Each row comes from the steps of one path. Every step used is in the known rows, and no mark comes twice. Write the path behind each row, first mark first.
Known rows
gasezeg-pamago-panar-zana-fopibad: [-42.2  14.9  -7.2   4.2  -9.4 -11.8  -2.4   3.1 -20.1   3.4   2.0  16.7
 -17.0   3.1   7.9  19.3 -15.8   1.9  -9.2  -4.9  -5.1  -0.5   7.4  10.8
  -3.3]
radubub-laro-fopibad: [ -4.8 -11.1   8.3   0.2 -12.2  31.4 -19.3  -9.1  69.8   0.9  -0.8 -14.0
   2.7  -3.5 -15.5   0.7   2.9   0.9  24.2  -1.7   1.3  -2.1 -30.3  -2.2
  -2.1]
pamago-gasezeg: [-52.3  11.2   2.2 -14.5 -20.2  -8.0 -14.7   7.4   0.3  -5.2  -0.7 -38.3
  -0.3  10.4  -4.5 -11.7  10.9   7.5  -1.6   5.3   7.9  -3.6  -8.8 -14.1
 -10.1]
gasezeg-pamago-panar-neti: [ -9.1  11.6 -12.2  -2.9  -4.3  19.8  22.9 -17.1 -45.6  -3.9 -10.4  33.7
  -5.3  -2.5  10.9 -13.9   4.9   4.2  -6.8  -5.7  -7.2 -28.6  -7.6   9.2
 -13.6]
fopibad-laro-soni-zana: [  8.0 -10.7   2.4 -15.9  -2.4  -7.6 -11.1  -0.2  44.5  -6.1  -5.4  -6.1
   5.3  -6.1   0.6  -7.4   2.5  -1.9  -3.4  -5.1   2.9  -8.3  -0.4   1.9
  16.7]
radubub-laro-soni-zana-panar: [  1.9  14.6   0.0 -23.2  11.4  -0.2 -15.9   7.6  10.8   0.5  -2.1 -12.6
  12.8  -7.9 -17.1  -5.2  10.2   3.8   2.6 -14.1 -10.7   4.7 -11.0  -2.1
  19.1]
fopibad-laro-radubub: [ 10.7 -25.1   1.0 -12.7  13.4  17.4  -6.7  -6.7 -46.1  -5.3   5.7  -8.9
   3.3   7.6   5.3  -0.9   0.8  -8.7   3.4   9.1   3.4  -3.8  -0.9  -1.7
 -23.4]
gasezeg-pamago: [-46.1   5.3  -5.9   7.0 -12.6   6.6   3.9  -9.3  15.9  -4.5  -5.0  14.9
 -11.1   0.8   2.4  -3.3 -10.5  -4.7   5.3   6.0  -4.3  -8.5  -8.6   5.0
 -11.4]
gasezeg-pamago-panar-zana-soni: [-15.6  26.7  -5.6   9.4  -8.3  -7.9  26.1  -8.7  -5.2  -2.4 -10.1   5.5
 -10.6  -1.3  16.0   7.0  -6.9  -2.0 -16.0   3.9   6.5   6.7  29.5  -0.8
 -15.6]
soni-laro-fopibad-zana-panar: [ 15.1   4.1   7.6  12.5  10.8 -10.6  -7.4  14.6 -36.5   1.3  21.2  15.7
   8.6   1.1 -13.7 -12.4  13.4  -4.7  18.8  -0.4  -8.6   1.6   5.9   7.3
  23.2]
soni-laro-fopibad: [  4.5 -29.1   3.9   9.0 -10.4  10.9 -15.4  -1.0  30.3  -0.2   4.2  -3.8
   0.6   7.1 -18.4  -6.4  13.7  -3.1  19.4   4.4  -2.3 -15.2 -12.5   0.3
   9.2]
gasezeg-pamago-panar-zana: [-32.4  23.1  -5.6   0.7  -7.7  -9.9   0.2  -8.1 -51.7  -2.3  -0.6  14.2
  -6.3   2.0   7.8  -2.4  -3.5   2.3  -4.0  -3.1  -9.4  -1.0   8.0   9.0
  -6.9]
laro-soni-zana-panar: [-18.7   9.7  -2.7 -17.7   7.3 -10.3 -10.4  11.7 -15.5  -1.6  -0.6  -8.1
   8.1   4.0  -6.8  -3.4   8.9   2.2  -2.8 -12.4  -7.5  10.4  -1.1  -3.0
  31.4]
soni-zana-fopibad: [-26.3 -13.0  -6.7  -7.5  -7.9  -5.7 -22.9  18.0  33.0   3.4  -8.5 -15.9
  -7.7   5.0   1.6  20.9 -24.3   3.2 -12.1  -6.3   0.0   2.5 -15.1  -0.6
  12.6]
panar-zana-fopibad-laro: [-28.2 -18.1   4.2   7.8  -0.8 -16.4  -9.0  -0.9  15.0   1.8   9.0  16.8
 -10.4   5.4  14.9  16.6 -13.8  -5.0  -6.0   1.6   0.5   3.9   8.2  -1.6
 -15.2]
pamago-panar-zana: [-19.9   8.2  -2.3   0.5  -3.1 -17.8 -13.0  -6.3 -70.7  -1.1   0.3  -4.1
   0.6   8.2   6.4  -2.0   4.8  10.3  -6.9  -5.5  -7.3   8.1   0.4  -3.3
  -8.0]
fopibad-zana-soni-laro-radubub: [ 68.5  -4.9  -3.3   1.1  19.3   3.9  12.5   7.3 -35.5   1.9   3.6 -20.6
   4.0  -0.7 -11.3   0.4   4.9  -5.6   0.3  16.9   6.9  -3.4   9.3  -0.7
 -15.0]
neti-panar: [-13.0 -11.2  -1.3 -14.2 -12.4   7.4  -1.1 -10.0 -36.3   2.7 -11.1 -10.1
   6.9  -5.7  -2.1 -13.5  -3.3   7.7  -7.1  -0.5  -8.3   8.0  -6.6  12.0
  -0.9]
fopibad-laro: [-18.2 -27.4   4.6   7.9  -0.9  -7.2 -11.1 -13.2  11.8  -7.0   1.9  11.2
   0.0   1.6   9.6 -10.5  -0.5  -4.2   0.6   5.5  -0.2  -6.7  -0.4  -6.1
 -22.2]
pamago-panar-zana-soni-laro-fopibad: [26.6 -7.6  2.9 11.3 -9.1 -0.8  4.5 -1.3 18.9  0.7 -0.9 -7.6 -0.7  4.0
 -6.1  1.0 15.0 -3.0  2.3  3.6  5.9 -6.3 21.0  0.1  5.6]
soni-zana-fopibad-laro: [-14.4 -27.7   0.2  -4.5  -3.2 -10.5 -20.1   9.7  40.2  -1.7  -3.4   4.0
  -5.5  -1.6  11.7  11.0 -20.5  -6.7 -12.1  -2.9   2.1  -6.8   2.1   3.4
  -0.3]
fopibad-zana: [  5.1   9.5   3.3  14.4   1.6 -16.2  -9.0   1.6 -14.7  -1.0   6.8   1.8
   2.4  -1.9   1.4  -8.0  -7.3   5.9   7.0   4.2  -0.4   6.9 -11.5  -1.7
  -0.8]
radubub-laro-soni-zana-fopibad: [  0.0  -0.3  -2.8 -17.5  -5.9   4.4 -21.8   9.5  88.5   5.5  -9.2 -19.2
  -3.3 -11.1 -16.1  18.3  -9.7   6.3  -1.8  -9.8   0.3  -4.4 -25.1   3.0
  15.1]

Write each row's path
[-29.2 -30.0   2.7  11.6  -3.5  -9.5 -13.1  -4.0  41.1  -2.0   3.0  15.8
 -10.0   1.5  10.9  10.0 -12.1  -4.8  -5.8   3.7   3.8  -6.4  -0.1  -1.6
 -18.0]
zana-fopibad-laro
[-11.7   6.2   1.0 -16.0  -7.3  -2.7   1.8  -5.7 -58.7   6.2  -3.5 -10.6
   6.4  -1.5   4.2  -4.5  -6.8   7.5  -7.3  -2.3 -10.4  20.3   2.0  10.6
   3.6]
neti-panar-zana
[-13.3  17.1   3.2  10.4  14.1 -21.0  -5.2   9.2 -61.5  -0.2  15.0  14.1
   6.3   2.6  -0.3  -9.3   1.4   2.0   4.6  -2.8  -8.7  16.5   0.5  -2.1
   7.1]
fopibad-zana-panar
[ 11.8  17.2   3.1   3.0  13.6  15.9  19.6   4.7 -48.2   3.1  12.8  31.1
   7.1   3.1   5.9  -7.0   9.1  -0.5  12.2 -10.1  -2.9  -0.3  -6.3   3.2
  24.3]
laro-fopibad-zana-panar-neti
[ 36.8  16.8  10.7  16.4  -5.4  13.4  13.5  -0.9  89.6   1.7  -1.4 -11.3
   1.6 -15.3  -3.4   5.3  -6.7  -2.2  12.6   6.0  16.0   8.7   0.9  -3.6
  -0.5]
radubub-laro-fopibad-zana-soni
[ 14.1   1.1  -2.2 -21.9  17.8   7.1  17.5  -0.6 -23.4  -2.2  -0.5  26.1
   9.5  -1.9   9.3 -12.4  14.6  -2.4  -7.5 -14.9  -6.6 -12.7   0.8   1.2
  20.1]
fopibad-laro-soni-zana-panar-neti
[-10.2  14.9   9.0  11.3   5.7  -4.0  -4.4  12.9 -35.6   0.5  18.8  13.3
   5.7   4.4  -2.6  -4.4   3.4  -3.3  17.0  -4.2  -3.2  16.3   3.1   2.8
  27.2]
laro-fopibad-zana-panar
[ 15.7  13.8   2.0  21.6  -1.0 -12.7  18.7   0.1  31.6  -0.9  -3.8  -5.2
  -2.7  -4.9   9.6   2.8 -11.1   1.5  -6.0   9.5  14.1  13.9   9.7 -10.2
  -8.9]
fopibad-zana-soni
[  4.4   9.5  -7.2 -22.4  14.3  11.1  15.8   4.1 -31.1   1.0  -4.8  13.0
   8.6   3.0   1.9  -6.9  13.9   4.6  -5.6 -17.9  -8.3  -5.6 -11.8  -1.7
  28.8]
laro-soni-zana-panar-neti
[ 44.7 -19.9  -7.0  -5.0  13.5  15.1   8.4   0.8 -21.9   0.8  -4.5 -26.3
   1.4   6.7 -11.7   3.9   9.4  -6.2  -3.1  16.0   6.0  -6.1   6.1  -7.1
 -22.5]
zana-soni-laro-radubub
[ 20.7 -21.5  -4.2  15.8  -1.0  -9.5   6.6  -5.5  38.9  -0.6  -9.3  -7.4
  -2.1   0.4  -7.9  -5.7   8.9  -0.9  -7.5  13.0   3.1  -8.9   6.6 -12.3
 -21.9]
zana-soni-laro
[ -2.5  -0.1  -4.5 -14.4  10.6  10.0   2.8   1.8 -67.0  -0.6   9.9  15.0
 -10.3   1.8  11.1  16.5 -11.9 -13.8  -5.8   4.2   0.4  -7.7  21.9  19.8
 -17.9]
gasezeg-pamago-panar-zana-fopibad-laro-radubub
[ 14.3   4.7   0.2  11.4 -13.1   6.4  18.5  -1.8  26.3  -0.5  -1.7   9.9
  -7.5  -2.4  -4.7   1.2   8.8  -9.4   5.1   5.8   3.3 -15.1  28.2  11.3
   4.6]
gasezeg-pamago-panar-zana-soni-laro-fopibad
[  2.6   8.7   0.1  -5.2  -7.3  -1.4  27.4  -6.5  -8.5   5.8 -12.9 -15.3
   1.2  -3.7  12.3   4.8  -9.9   2.6 -18.1   3.5   5.0  25.8  23.7   0.6
  -5.5]
neti-panar-zana-soni
[-14.0   8.9  -0.5  11.6  -3.1  -9.0  17.8  -4.3  22.1   1.9  -8.0 -13.1
  -5.9   7.2  14.0  13.7  -8.2   1.2 -11.0   6.2  10.2  22.6  13.6 -17.2
 -13.3]
panar-zana-soni
[ 15.5 -26.1  -2.9 -23.1  12.4  15.3 -14.5  13.8 -22.4  -0.2   1.8 -13.8
  -2.5   5.0   6.7  17.2 -17.7 -11.9  -8.0   2.2   5.5  -3.6   1.2   7.6
  -4.6]
soni-zana-fopibad-laro-radubub
[ 48.2  -0.9   0.1  22.6   4.5 -21.4   9.6   1.9  27.0   0.1  -0.7  -2.6
   1.0  -8.0  -7.5  -8.6   4.5  -0.2  -3.6  14.6   3.4  -6.3  12.0  -5.3
 -12.4]
fopibad-zana-soni-laro
[ 17.1 -24.2   3.3  16.2 -12.0  12.0   6.7  -2.1  69.5  -0.3  -4.2  -8.7
  -2.4   3.7 -10.9   1.6  10.6  -6.7   9.4   9.2   9.9  -9.1   5.6  -5.2
   2.7]
zana-soni-laro-fopibad
[ 10.0  17.6  -2.8   2.6  20.3   0.5  19.1   2.0 -72.3   2.5   9.3  31.4
   7.2   0.8   8.4 -11.5   6.2   4.7   0.7  -8.2  -9.2  -0.1 -10.2  -1.5
   7.6]
fopibad-zana-panar-neti
[ -3.8  12.8  -2.5   8.5  -4.4 -14.0  13.9  -8.3 -12.3  -0.9  -8.9  -9.0
  -3.5   5.1  14.1   7.1   0.1   4.8 -17.8   1.7   8.1  15.2  21.2 -12.9
 -15.0]
pamago-panar-zana-soni
[-16.9  -5.5  -5.5 -10.7  -8.4  -5.0 -15.2  14.0  61.6   3.1  -7.5 -14.5
  -8.1   2.3  -5.8  20.8 -11.2   4.4  -7.2  -8.6   3.6   0.0 -14.0   1.3
  27.8]
laro-soni-zana-fopibad
[ 28.6  12.1  12.3   9.0  -4.1  12.9 -13.8   0.3  46.7   1.9  10.0  -4.4
   7.1 -12.8 -12.9  -4.3  -3.2   1.5  27.0   0.7   2.3   1.1 -20.7   6.2
   9.1]
radubub-laro-fopibad-zana
[  8.3  21.6  11.3   5.7   8.9   5.7 -11.6   8.8  -7.1   2.1  17.3   7.2
  10.8  -8.4 -12.8  -5.5   5.3  -1.8  22.4  -5.3  -6.5  11.7  -7.3   4.2
  14.8]
radubub-laro-fopibad-zana-panar
[  3.8   3.2   2.8  -6.6  -2.5  10.0 -10.4 -17.8  70.2   0.1  -4.0 -16.0
   3.3 -10.6 -21.6  -5.5  15.8  10.3  15.0  -1.4  -1.2  -5.0 -28.7  -7.0
  -7.6]
radubub-laro-soni
[  1.9  -4.5  -9.0  -2.6  -0.3  12.0   9.6 -15.3 -54.0  -2.6  -8.9  14.6
   1.9   4.1   8.3 -12.9  12.9  12.2  -9.9  -9.1  -5.5 -19.7 -17.0  -2.9
 -11.5]
pamago-panar-neti
